Known rows, with every way that one mark hangs from another
J760(J719): [ 0.55 -1.75 -2.27  0.17  0.61  3.39 -1.31 -2.91  2.45 -1.87 -1.63  2.89
  1.15 -3.74 -4.19 -0.38 -1.98 -0.77 -2.53 -0.94  2.62 -0.19]
J719(J634 J760): [-1.91  1.24 -5.33 -9.00  0.94 -0.41 -1.28 -3.22 -0.07 -0.23 -0.89  4.27
 -0.03 -7.12 -3.79 -1.00 -2.45 -1.58 -0.07  0.97  0.67  1.44]
J436(J719(J634 J760)): [-3.26 -0.89 -5.21 -6.13  1.41  0.20 -1.53 -2.27  1.52 -0.93 -1.20  3.61
  0.47 -5.34 -3.95 -1.18 -3.45 -1.46 -2.19  0.86 -1.80  0.39]
J436(J719(J760)): [-3.95 -2.13 -2.77 -3.85  1.45  2.74 -0.86 -2.88  2.65 -0.89 -1.48  3.30
  2.17 -4.03 -3.70 -1.15 -3.05 -0.93 -3.33  0.67 -0.53  0.48]
J634(J719(J760)): [-2.46  0.88 -4.18 -6.00  1.23 -0.59 -0.27 -3.70  2.05 -1.12 -0.64  5.49
 -1.43 -5.13 -3.28 -1.19 -1.59  0.64 -2.97  0.13  0.86  1.48]
J634(J719): [-1.84 -0.11 -1.84 -0.79  0.94 -0.65 -0.86 -3.48  3.05 -2.27 -0.77  4.85
 -1.00 -3.78 -4.53 -0.31 -0.70  0.11 -3.23 -0.37  1.34  0.12]
J916(J178): [-0.18 -0.13 -0.07 -4.16  0.02  3.37 -1.03 -3.62  0.90  2.08 -1.20  2.87
  2.51 -4.51 -4.77 -1.22 -1.25 -2.34 -0.03 -0.49  0.35  0.66]
J178(J400): [-1.31 -2.23 -0.52 -0.98  0.22  0.12 -1.08 -3.43  1.95  0.47 -0.65  3.24
  2.45 -2.45 -4.29  0.85 -0.33 -1.25 -1.36 -1.18 -0.11 -0.22]
J14(J127(J719(J634 J760)) J259(J916(J178))): [ 1.06 -0.25 -1.99 -8.70 -1.04  1.41 -0.81  1.51 -0.66  3.54  0.31 -1.64
 -0.94 -4.39  1.07  3.46 -3.20 -0.70  2.59 -4.84 -0.63  3.12]
J14(J127(J719) J259(J916)): [-0.75 -3.33  2.39  1.59 -0.69  2.49 -1.03  1.19  2.53 -1.10 -0.14 -2.13
  0.90 -1.86 -0.05  5.39 -1.80  0.19 -0.32 -4.79  3.17  1.44]
J916(J178(J400(J259(J14(J127(J719)))))): [ 1.45 -4.81  0.81  0.24 -1.06  0.70 -1.16 -2.12 -2.24  4.41 -1.13 -1.65
 -3.37  0.62  0.27  2.81 -2.38 -0.01  0.53 -4.80 -2.99 -0.16]
J400(J259(J14)): [-2.30 -0.90 -0.61 -0.86  0.29  2.50 -1.93 -3.23  1.45 -2.24 -2.62  2.69
 -2.42 -2.70 -1.54  1.23 -2.03 -1.79 -1.25  0.55  1.26  0.42]
J916(J178(J115)): [ 1.12 -2.02  0.71 -3.13  0.35  1.83 -1.25 -1.81  0.15  4.48 -1.07  2.43
  1.80 -2.28 -4.89 -1.44 -0.83  0.03  0.95  1.31  0.80  0.79]
J14(J127(J719) J259(J916(J178(J115)))): [ 2.33 -4.31  3.68 -0.10 -1.01  2.35 -0.99  2.95  0.65  4.80  0.09 -3.04
  0.52  0.41 -0.08  4.12 -1.49  1.74  2.19 -3.74  1.46  2.07]
J178(J400 J916): [ 0.33 -0.83  1.00 -0.22 -0.40  0.10 -1.02 -4.50  2.80  0.93 -0.34  2.85
  1.80 -1.79 -3.11  1.01  0.10 -1.37 -1.31 -2.84 -3.06 -1.40]
J14(J127 J259): [-3.15 -1.97  2.25 -1.17  0.06  2.18 -0.50 -1.08  4.13  0.54  0.32 -0.30
  1.02 -3.54 -2.56  5.98 -3.30 -1.19  0.29 -3.96  0.93  1.07]
J14(J127(J719) J259(J916(J178(J115 J400)))): [ 2.95 -5.54  3.65  0.40 -1.40  0.51 -0.83  3.08  0.55  6.68  0.74 -3.03
  0.72  2.52  0.37  5.15 -0.65  2.03  2.28 -5.18 -0.93  1.63]
J178(J115 J400): [-0.01 -3.99  0.33  0.07  0.53 -1.31 -1.27 -1.65  1.10  2.96 -0.45  2.80
  1.67 -0.19 -4.42  0.64  0.09  1.14 -0.36  0.68  0.34 -0.10]
J259(J14(J127(J719(J760))) J916(J178)): [ 0.55 -1.05 -0.44 -4.85 -0.90  4.57 -0.78 -1.21 -1.43  4.73 -1.60 -1.98
 -2.67 -3.20  1.27 -3.03 -1.96  0.80  0.32 -2.12  3.07  2.40]
J400(J178(J115 J916) J259(J14)): [-0.12 -1.43  1.30  1.09 -0.59  2.54 -2.01 -2.29  1.82  4.59 -2.38  1.06
 -4.02  0.46 -0.16 -0.33 -1.50 -0.62 -0.63  1.28 -3.26 -0.45]
J127(J719(J634 J760)): [ 0.30 -1.24 -6.08 -7.03  0.92 -0.66 -1.38 -2.78 -4.16 -1.03 -1.12  2.67
  0.14 -6.21 -3.20 -1.47 -2.70 -0.29 -1.13  0.29  0.37  1.41]

Rows
[ 2.24 -4.30  2.75  1.53 -0.99  1.67 -1.95  1.27 -0.57  4.06 -1.77 -2.34
 -4.48  1.52  1.44  1.46 -1.12  2.17  1.94 -1.70  2.25  0.97] | J400(J259(J14(J127(J719)) J916(J178(J115))))
[-2.84 -0.39  2.30  1.14 -0.55  3.41 -1.42 -1.37  4.68  0.89 -1.53 -0.60
 -2.72 -2.83 -0.79 -0.55 -0.71 -0.19 -0.28 -1.22  5.91  0.66] | J259(J14(J127) J916)
[ 1.00 -2.57  2.75 -1.14 -1.38  3.79 -0.79  1.17  1.42  2.42 -0.09 -2.55
  1.28 -1.88  0.00  4.35 -1.97 -0.62  1.15 -5.58  1.02  1.87] | J14(J127(J719) J259(J916(J178)))
[ 1.47 -3.14  0.70 -2.05 -0.44  0.44 -1.68 -1.31 -0.46  5.56 -1.82  1.81
 -2.51  1.62 -1.02  0.88 -0.92  0.00  1.33  0.17 -2.83  0.54] | J916(J178(J115 J400(J259(J14))))
[ 1.11 -6.23  2.35  4.65 -0.80 -1.50 -1.99  1.42  0.36  2.59 -1.12 -2.03
 -4.58  3.59  1.81  3.53 -0.10  3.34  0.67 -2.35  1.92  0.12] | J178(J115 J400(J259(J14(J127(J719)) J916)))
[-0.24  0.44  0.93 -3.44 -0.95  2.65 -1.84 -1.31  3.98 -0.73 -1.57  3.31
  0.74 -2.44 -1.41  2.64 -0.01 -2.58  1.39 -1.58  1.05  0.88] | J400(J259(J916(J178)))
[-1.57 -1.72  0.85  1.13 -0.72  3.18 -2.54  0.59  3.24  3.34 -2.87  1.26
 -3.58  0.68  0.32 -0.49 -0.21 -0.37  0.08  2.73  2.13  1.15] | J400(J178(J115) J259(J14 J916))
[-0.73 -1.10 -2.36 -5.91 -0.36  0.11 -1.03  1.52  0.41  0.09  0.34 -1.25
 -1.30 -4.38  0.98  4.55 -3.11  0.14  1.18 -4.11  1.28  2.78] | J14(J127(J719(J634 J760)) J259(J916))
[ 1.50 -3.02  1.90  0.85 -0.23 -2.67 -1.60 -2.31  2.69  1.39 -0.30  3.11
 -0.55  1.64 -1.51  4.70  0.10  0.56  0.38 -1.87 -4.26 -1.48] | J178(J115 J400(J259) J916)
[ 3.11 -5.05  2.67  1.98 -1.28  1.13 -1.33  0.97 -1.34  7.94 -1.01 -3.12
 -2.64  2.45  0.41 -1.42  0.19  2.90  1.23 -2.25  1.48  0.74] | J259(J14(J127(J719)) J916(J178(J115 J400)))
[ 0.08 -1.81  3.54 -0.48 -1.03  1.94 -1.77  0.83  3.51  4.89 -1.44 -0.72
 -4.65  0.60  0.75  1.92 -0.72  0.94  3.02 -1.01  2.49  0.98] | J400(J259(J14(J127) J916(J178(J115))))
[-0.62 -2.78  1.49  3.14 -0.60  3.12 -1.52 -0.91  0.58  0.13 -1.80 -2.21
 -2.60 -1.99 -0.07 -1.11 -1.01  1.04 -1.38 -1.93  5.64  0.59] | J259(J14(J127(J719)) J916)
[ 0.01 -1.54 -1.02  0.81 -0.59  0.63 -2.14 -0.29 -0.51  0.09 -1.58 -1.91
 -4.28 -3.28 -0.30 -1.16 -1.32  0.41 -0.12 -1.68  4.36  0.48] | J259(J14(J127(J719(J634))) J916)
[ 1.65 -2.55  1.89  0.84 -0.06 -1.32 -1.18 -2.78  2.05  3.37 -0.19  2.29
  1.08  0.45 -3.16  0.78  0.54  1.01 -0.42 -1.01 -2.66 -1.20] | J178(J115 J400 J916)
[-1.10 -3.81  3.20  2.73 -0.80 -1.28 -1.85  0.99  4.48  3.36 -0.89 -0.39
 -4.80  2.72  1.23  4.01  0.13  2.11  1.70 -1.73  2.08  0.14] | J178(J115 J400(J259(J14(J127) J916)))
[ 2.11 -3.55 -1.63 -1.95 -1.06 -1.85 -1.76 -1.48 -3.42  4.43 -0.95 -1.25
 -5.18 -0.71  0.07  2.86 -2.74 -0.73  1.68 -4.53 -4.21 -0.26] | J916(J178(J400(J259(J14(J127(J719(J634)))))))
[ 1.28 -4.20  2.03  3.76 -1.05 -0.61 -1.34 -3.18 -0.26  1.39 -0.90 -1.68
 -4.41  1.19  1.37  4.07 -1.84  0.65 -1.07 -5.67 -3.98 -1.76] | J178(J400(J259(J14(J127(J719)))) J916)
[ 1.77 -3.15  0.80 -2.71 -0.12 -0.04 -1.06 -1.69  0.03  6.41 -0.47  2.44
  2.11 -0.15 -4.31 -0.41 -0.05  0.31  1.11 -0.10 -1.76  0.40] | J916(J178(J115 J400))
[-0.39 -3.93  0.30  0.65  0.26 -0.90 -1.88 -1.33  0.54  2.07 -1.78  2.24
 -2.87  1.62 -1.17  1.95 -0.83  0.82 -0.12  0.90 -0.74  0.14] | J178(J115 J400(J259(J14)))
[ 1.16 -0.44  1.71 -1.87 -0.60  4.19 -1.89 -0.16  1.32  4.75 -2.35  0.80
 -1.34 -0.89 -1.40 -4.09  0.38  0.32  0.86  2.29  3.80  1.74] | J259(J14 J916(J178(J115)))
[ 1.70 -2.06  2.65 -2.89 -1.22  1.69 -1.15  2.08  3.16  5.40 -0.04  0.84
  2.34  1.36 -0.83  3.46  0.37 -0.24  2.09 -2.06 -1.24  2.17] | J14(J259(J916(J178(J115 J400))))
[-0.33 -5.24  1.87  4.43 -1.01  1.99 -2.15  1.58  0.71  4.70 -2.04 -2.71
 -5.05  1.82  1.57  1.20 -1.22  1.95  0.22 -0.33  2.31  0.60] | J400(J178(J115) J259(J14(J127(J719)) J916))
